In the rows, zero is written as 128.
Known rows, with every way that one mark hangs from another
(q719 (q584 q559) (q596 (q205 q754))): [151 158 179 161 161 157 103 133 138 151  97 127 114 126 120 101 103 160
 183  98 144  55  75 183 103  29 127 112 155 137 126 157 197 152  94  73
 136 184 125 160 173 139 166 159  80 154]
(q488 (q559 (q584 q719) q754)): [ 82 149  98 131 157  98 135 145 167 145 111 103 181 210 118 133 140 171
 177 130 131 161 136 204 113 146  92 135 125 141 141  85 132  99  79 138
  44  77 143 156 145 135 120 130  89 136]
(q559 (q584 (q719 q596)) q754): [100 164 135 127 135 127 107 156 172 146  80 107 185 148 102 134 131 171
 186 125 116 118 147 188  68 120 120 147 135 147 138 106  98 110  82 110
  76  82 145 128 147 115 129 132  90 148]
(q494 q719): [139 108 115 120 151 132 141 143 128 134 107 144 163 150  97 122 110 139
 144 131 129 132 157 149  98 126 103 105 134 118 142 118 103 126 129 102
 144  99 160 116 136 113 104 138 100 114]
(q205 q104 q516 (q596 q729) q754): [159 130 129 183  78 113 144 175  75 138  78 205  72 173 154 149 118  91
 145 112  73 116 138 158 194  12 104 102 111  83 207 159 177 131 170 178
 131 139  58  94  95 172 112  87  95  55]
(q584 q559): [132 111 137 141 162 134 132 128  91 151 112 116 127 116 129 111 105 143
 147 133 135 106 128 156 134  97 130 118 142 148 138 119 165 130 117 122
 145 137 138 142 143 105 124 119  92 126]
(q488 (q559 (q584 (q719 q596)) q754)): [ 89 151 120 131 142 105 110 141 176 143  87  89 179 190  99 122 125 166
 181 123 133 139 131 203 104 134 107 143 138 146 121  84 123 108  81 129
  29  77 137 141 131 121 129 131  90 140]
(q488 (q719 q584)): [171 127 145 135 136 174 190 147 145 137 138 142  89 132 113 128  92 145
 128 109 129 112 101 138 107 122 130  98 132 119 158 141 155 137  71 120
 148 169 172 144 156 121 146 144 144 138]
(q729 q104 (q596 (q205 q516))): [149 157 129 184 129 130 122 124 129 153 113 178  97 102 127 115 146  95
 133 143  43 111 132 117 176  60  79 120  95 145 201 190 129  98 141 131
 182 157  98 159 107 180 153 136 109 106]
(q488 (q719 (q584 q559) q596)): [180 117 179 136 146 185 166 144 124 154  91 115  85  97  87 100  52 149
 158 109 132  76  91 166  97  85 142  95 162 141 143 135 172 145  59 110
 142 171 174 135 145  90 151 144 114 145]
(q104 q205): [135 121  95 134 139 144 140 117 130 126 140 105 138 125  98 113 115 164
 149  99 138 161 149 121  97 117 119 106 101 131 109 149 117 122 121 151
 151 149 135 148 129 140 114 148 136 125]
(q559 q584 q754): [ 98 168 124 125 150 140 138 173 141 147 114 138 158 127 132 140 134 188
 152 133 121 115 165 174  86 124 135 133 124 133 165 124 130 104  77 144
  86 105 142 146 168 140 110 142  86 144]
(q596 (q205 q104)): [121 136 106 153 151 111 124 141  97 149 119 137  83 119 113 100 124 120
 147 126  94 145 130 119 146  81 108 117 114 148 145 175 110 137 125 103
 146 124 108 159 135 175 151 128 115 126]
(q494 (q719 q584 (q596 q205))): [158 144 131 140 161 141 123 145 162 142  83 143 136 139  73 111 103 140
 159 114 122  90 122 155  78  87  88  87 131 125 146 151 112 140  98  67
 146 142 165 145 148 132 154 173 106 129]
(q596 (q205 q104 (q754 q559)) q729): [110 159 114 176 202 123 137 117  84 172 105 155  87 165 160  81 127 126
 159 113  99 131 141 158 162  35 132 136 102 143 168 178 193 131 130  85
 129 166  80 138 165 203 122 151  62 109]
(q205 q104 q596 q754): [140 134 125 161  77 131 106 159  87 125 102 188  76 171 160 148 113 101
 164  97 121 134 110 129 163  45  97 120 131 103 140 148 155 139 158 144
 135 104  78 114 124 168 108  89  86 108]
(q754 (q559 (q584 (q719 q596)))): [ 96 142 126 147 184 113 114  98 133 149  74 113 154 202 116 113 137 156
 204 133 104 145 126 165 101  98  89 148 117 141 140 135 117 122  88  90
  81 100 118 139 125 110 140 156  86 136]
(q729 q596): [146 137 137 146 122 151 106 136 140 134 115 156 124 125 142 116 139 114
 121 132 116 141 123  88 136 144 121 108 137 135 157 130 151 115 140 134
 149 148 112 141 111 141 140 139 126 120]
(q494 (q719 (q596 (q205 q516)))): [140 124 140 140 150 120 132 151 135 141  75 131 152 118  54 129 112 154
 174 122  93 102 159 166  97  62  96  90 135 120 165 169  84 138 127  94
 138 112 138 125 104 130 127 133 103 108]
(q205 (q104 q729) q516): [200  90 132 183  82  86 140 155  93 122 110 154  58 125 114 150 103 128
 138 129  83 143 137 141 151  79  99  70  97 114 169 157  89 137 122 152
 118 107  61 143  88 139 136  81 131  78]
(q584 (q559 q754) (q719 q596)): [104 127 151 142 149 130 102 145 131 162  85  77 174 112  93 118  94 151
 182 121 137 117 132 195  95  95 125 139 157 176 117  90 141 123 109  86
 118 106 140 136 149 100 138  97  85 142]
(q596 q205): [118 154 121 139 162 124 131 126 126 147 127 120 119 120 113 125 143 142
 140 120 113 115 140 136 132  94 120 127 121 145 141 172 125 125 124 100
 144 144 125 164 146 163 141 148 123 135]
(q729 (q104 (q205 q516)) q596): [171 123 109 180 101 149 129 117 129 138 114 164 115 104 116 106 121 125
 140 127  62 145 141  99 148  79  76 104  76 129 174 169 124  93 140 178
 185 163 103 147  88 162 133 137 120 104]
(q488 (q559 q754) q719): [102 124 137 126 142 154 182 163 136 152 140 102 129 127  98 125  80 166
 139 116 148 146 138 176 127 140 154 111 147 144 146 108 166 112  67 156
  77 121 168 146 148 144  99 106 116 140]
(q494 (q719 q584 (q596 q729))): [176 132 129 130 146 140 137 143 161 140  67 145 145 147  91  90  88 115
 128 121 123  80 133 161  90 113 117  96 127 112 153 106 139 133 109  94
 129 151 167 102 140 108 138 178 104 103]
(q104 (q205 q516 q596 q754) q729): [215 122 119 195  80 131 140 135 120 112 118 145 109 161 112 205 123 188
 182  66 142 130 159 166 113  26  90  78  96  95 148 196 142 116 138 172
 139 147  64 158 113 168  75 115 119  85]
(q719 (q584 q559) (q596 q729)): [178 141 155 151 157 145 133 130 131 156  68 120 105 115 122  75  85 113
 127 122 133  59  99 174 128  84 139 110 135 139 147 107 200 136  99 108
 127 193 139 125 150 104 165 170 104 114]
(q596 q205 q729): [128 163 109 146 186 120 150 118 131 157 103 126 118 125 120 103 141 117
 113 122 107  98 157 148 145  97 142 140 108 150 165 167 155 108 137 101
 145 178 124 137 153 172 133 173 114 112]
(q729 q104 (q596 (q205 q516 q754))): [148 160 152 182 119 150 106 128 134 146 113 185 107 122 146 121 149 114
 154 124  60  99 118 136 163  38  90 126 106 131 188 192 158 100 153 125
 171 160  88 146 115 187 142 126  83 117]
(q559 q754): [ 99 150 134 132 126 141 129 166 136 144 145 129 154  96 128 146 125 152
 130 130 139 131 153 150 111 129 148 132 133 143 143 112 143 120 104 128
 109 123 137 136 162 155 114 107 117 137]

Rows
[144 156 139 178 142 131 127 154 133 148 115 163 116 120 115 139 159 137
 141 133  74 132 135 100 151  81  98  83 122 129 206 189 140 117 136 133
 162 167  93 170 101 174 154 141 133  98] -> (q729 (q596 (q205 q516)))
[138 163 147 161 165 117 156 138 127 149 107 144 130 145 130 128 146 143
 143 108  90  85 152 183 146  38 138 121 113 111 194 183 183 126 147 124
 133 183  93 126 137 179 120 142 103  95] -> (q596 (q205 q516 q754) q729)
[140 148 115 171 145 137 102 147 110 154 107 170  79 117 127  90 136 110
 136 134  92 157 121  77 152  97 103  99 122 152 165 172 129 120 136 115
 168 142  88 176 116 179 159 139 111 111] -> (q729 (q596 (q205 q104)))
[ 94 140 106 155 200 105 140  96 127 153  99 125 152 224 138 130 158 159
 189 133 109 167 134 167 112 108  75 143 104 140 154 138 124 109  86  94
 101 102 123 153 144 124 129 155  84 121] -> (q754 (q559 (q584 q719)))
[208 146 154 191 119 130 112 136 143 130 115 156 105 134 138 169 151 161
 156 103 119 108 139 143 122  66 106  80 123 132 178 195 155 111 133 111
 141 155  59 175 126 179 119 136 110  98] -> (q104 (q729 (q596 (q205 q516 q754))))
[206  98 156 182  72 106 125 158 102 114 115 160  77 144 139 153 104 147
 162 111 104 132 123 164 134  47 112  82 115  97 153 161 126 145 135 143
 107 109  43 125 108 150 118  73 102  88] -> (q205 (q104 q729) q516 q754)
[139 170 125 150 167 135 132  95 133 153 105 143 119 133 152  87 129 101
 136 112  95  64 143 182 150  48 139 176  96 143 149 167 179 102 149  98
 157 172 118 113 169 186 119 159  69 134] -> (q596 (q205 q754) (q729 q104))
[161 122 156 115 140 165 160 130 136 149  77 104 107  86  86  83  68 119
 130 110 115  84 143 147 111 110 184 127 145 142 147 131 150 123 103 127
 126 159 156  88 121 109 122 145 122 130] -> (q488 (q719 (q596 q729)))
[145 115 130 145 162 113 113  90 125 160  46  90 138 129 105  67  81  84
 158 131  90  79 125 193 142  76 115 166 122 175 125  97 143 106 135  88
 153 127 136  95 127  92 147 129  74 120] -> (q584 q559 (q719 (q596 (q729 q104))))
[124 169 140 132 161 129  91 119 172 134  67 108 164 195 108 119 144 169
 214 102 110  98 115 190  73  70 106 151 135 132 116 154 110 125 112  81
  99 101 121 130 136 122 137 160  78 152] -> (q559 (q584 (q719 (q596 (q205 q754)))))
[100 132 118 164 169 118 112 113 101 143  99 159 118 239 168 103 129 153
 211 120 104 175 113 167 116  63  82 135 116 121 141 140 142 138 105 102
  98  84  84 136 145 145 124 119  48 125] -> (q205 q104 (q754 (q559 (q584 q719))))
[130 156 157 163 142 123 135 145 132 136 130 145 130 144 124 156 150 165
 173 108 103 105 128 166 129  36 116 110 127 108 167 194 152 141 138 119
 131 153  95 147 131 176 127 117 105 121] -> (q596 (q205 q516 q754))
[163 121 136 129 129 141 124 148 160 129  86 146 146 145  88 110  93 132
 152 120 134  96 112 153  77 111  97  86 137 108 136 115 111 146  99  89
 130 128 166 120 139 105 144 157 111 123] -> (q494 (q719 q584 q596))
[139 151 169 150 137 156 119 165 140 157 104 122 127  87 111 109  82 155
 154 123 150  81  99 179 102  84 132 106 152 147 140 107 185 138  70 103
 109 163 145 150 168 122 158 131  96 144] -> (q719 (q584 (q559 q754)) q596)
[125 132 116 193 127 139 146 127  94 139 124 164 126 189 127 184 141 179
 202  83 124 167 151 149 143  10  78  99  99  93 169 198 181 126 137 172
 139 160  79 153 112 179  86 120 106  93] -> (q104 (q205 q516 q596 (q754 q559)))
[143 139 101 154 108 165 124 130 120 124 120 144 130 168 128 157 121 160
 179  76 156 145 143 134 113  56 108 119 118 106 114 167 163 120 149 164
 156 149 107 141 135 168  84 136 110 122] -> (q104 (q205 q596 q754))
[ 92 152 145 162 172 118  91  91 150 145  94  99 155 184 108 124 141 142
 211  98 122 134 106 167 105  60 102 156 138 148 105 162 137 134 124  47
 115 123 101 144 136 146 141 133  90 148] -> (q584 (q719 (q596 (q205 (q754 q559)))))
[220 119 120 171 115 172  98 109 153 111 127 129 123 138 134 137 120 181
 164  79 171 140 145 120  76  99 129  82 114 129 111 164 161 108 131 133
 153 158  73 166 138 167  89 150 107 121] -> (q104 (q205 q754) (q729 q596))
[147 127 147 140 156 159 127 173 138 158  84 138 167 113  88 110  70 167
 166 125 149  83 131 188  76  85 108  85 154 138 152 100 152 139  75  86
 130 130 176 137 169 104 134 140  73 130] -> (q494 (q719 (q584 (q559 q754)) q596))
[112 138 139 142 168 126 117 143 132 175  64  79 171 113 100  95  89 133
 157 122 125 100 150 206 110  96 144 145 146 176 139  86 167 109 113  87
 117 129 139 116 156 109 134 114  81 124] -> (q584 (q559 q754) (q719 (q596 q729)))
[208 115 139 201  47 103 120 171  83 122  93 196  51 168 143 197 112 128
 166  98 104 128 126 159 166  14  80  84 114  94 177 179 138 134 146 159
 121 102  38 132  98 166 104  72  99  71] -> (q205 (q104 q729) q516 q596 q754)
[144 163 117 160 139 147 102 108 134 155 107 165  97 108 135  95 141  88
 129 138  74 109 125 107 164  88  92 145 104 166 166 173 135  91 139 105
 182 156 116 163 133 181 148 158  97 127] -> (q729 q104 (q596 q205))
[180 105 128 198 140 125 148 105 117 126 140 124 124 163 122 172 124 214
 196  82 144 156 155 176  99  42 105  79  87 109 143 193 158 124 109 139
 118 156  58 170 129 164  83 127 104 100] -> (q104 (q205 q516 (q754 q559)) q729)
[133 143 136 156 151 153 152 171 125 158 139 142 128 113 144 133 103 162
 138 130 148 103 111 174 114 100 119 103 136 139 163 107 194 128  70 109
 131 167 152 173 189 138 145 129  99 132] -> (q719 (q584 (q559 q754)))
[230 109 116 190 106 135 132 131 141 126 122 131 111 114  97 152 126 178
 149 102 115 159 166 112 107  99  96  52  91 127 165 178 118 101 125 171
 154 164  71 178  92 151 111 143 147  80] -> (q104 (q205 q516) (q729 q596))
[169 139 168 146 178 182 163 141 125 168  88 111  82  92  72  94  67 161
 171 105 126  68  96 167 100  61 135  93 156 155 155 169 171 147  54  89
 160 187 173 163 166 119 163 156 109 153] -> (q488 (q719 (q584 q559) (q596 q205)))
[103 120 140 167 145 131 113 121  78 142 129 163  96 172 170 101 114 137
 178 120 123 163 111 140 145  62 117 126 123 121 128 147 173 149 121 111
 111 120  78 130 142 162 120  99  67 126] -> (q205 q104 (q754 q559))
[183 137 147 155 144 143 129 108 127 160  65 132  93 100 128  57  74  85
 126 134 104  42 102 183 152  63 124 137 111 150 148 108 190 120 103 106
 141 187 145 110 154 108 167 166  82 120] -> (q719 (q584 q559) (q596 (q729 q104)))
[127 160 137 140 159 120 101 103 169 143  72  96 155 168 103 103 130 114
 169  98 112  98 122 175 103  73 135 159 132 143 113 140 141 127 152  66
 125 139 111 109 139 140 142 147  98 130] -> (q584 (q719 (q596 (q205 q754) q729)))
[159 150 171 180 156 124 134 146 123 159  88 130  99 108  90 121 106 153
 171 118 100  70  91 174 132  29  97  85 135 132 174 170 165 153  85  99
 136 187 125 170 129 130 190 150 114 115] -> (q719 (q584 q559) (q596 (q205 q516)))
[108 175 125 125 150 123 119 151 174 157  63 105 180 149 108 113 125 154
 167 126 107 105 164 199  74 120 137 154 123 150 155 100 117  97  88 116
  78 102 144 112 154 120 129 147  84 131] -> (q559 (q584 (q719 (q596 q729))) q754)
[168 154 148 136 125 139 127 128 163 136  86 136 113 128 117  89 107  97
 111 115 125  73 101 144 118 113 142 120 121 120 146 114 166 132 104 113
 110 184 134 108 136 119 168 175 134 115] -> (q719 q584 (q596 q729))
[138 151 134 176 149 106 151 151  98 153  99 162  91 145 138 104 126 125
 149 113  68 110 142 167 167  27 127 107 107 114 196 184 164 136 148 129
 132 166  72 123 122 189 131 123  96  82] -> (q596 (q205 q104 q516 q754) q729)
[201 145 139 172 117 119 105 130 142 137  93 133  52 113  97 111  97 128
 152 105 117  97  90 139 114  67 103  90 110 147 126 171 112 149  89  76
 117 149  93 178 148 160 183 158 130 125] -> (q719 q584 (q596 (q205 (q104 q729))))
[133 130 125 129 136 112 112 106 162 135  67  90 152 153  98  99 121  91
 141 118 102 119 128 157 112 124 128 152 126 144 115 104 116 117 145  96
 118 122 121  90 111 104 145 138 125 115] -> (q584 (q719 (q596 q729)))
[181 124 124 188 123  81 142 148  98 143 116 145  52 114  99 147 122 144
 152 121  79 132 144 147 153  50  91  81  93 135 177 203  90 133 118 120
 134 127  66 176 111 176 147 110 128  88] -> (q596 (q205 (q104 q729) q516))
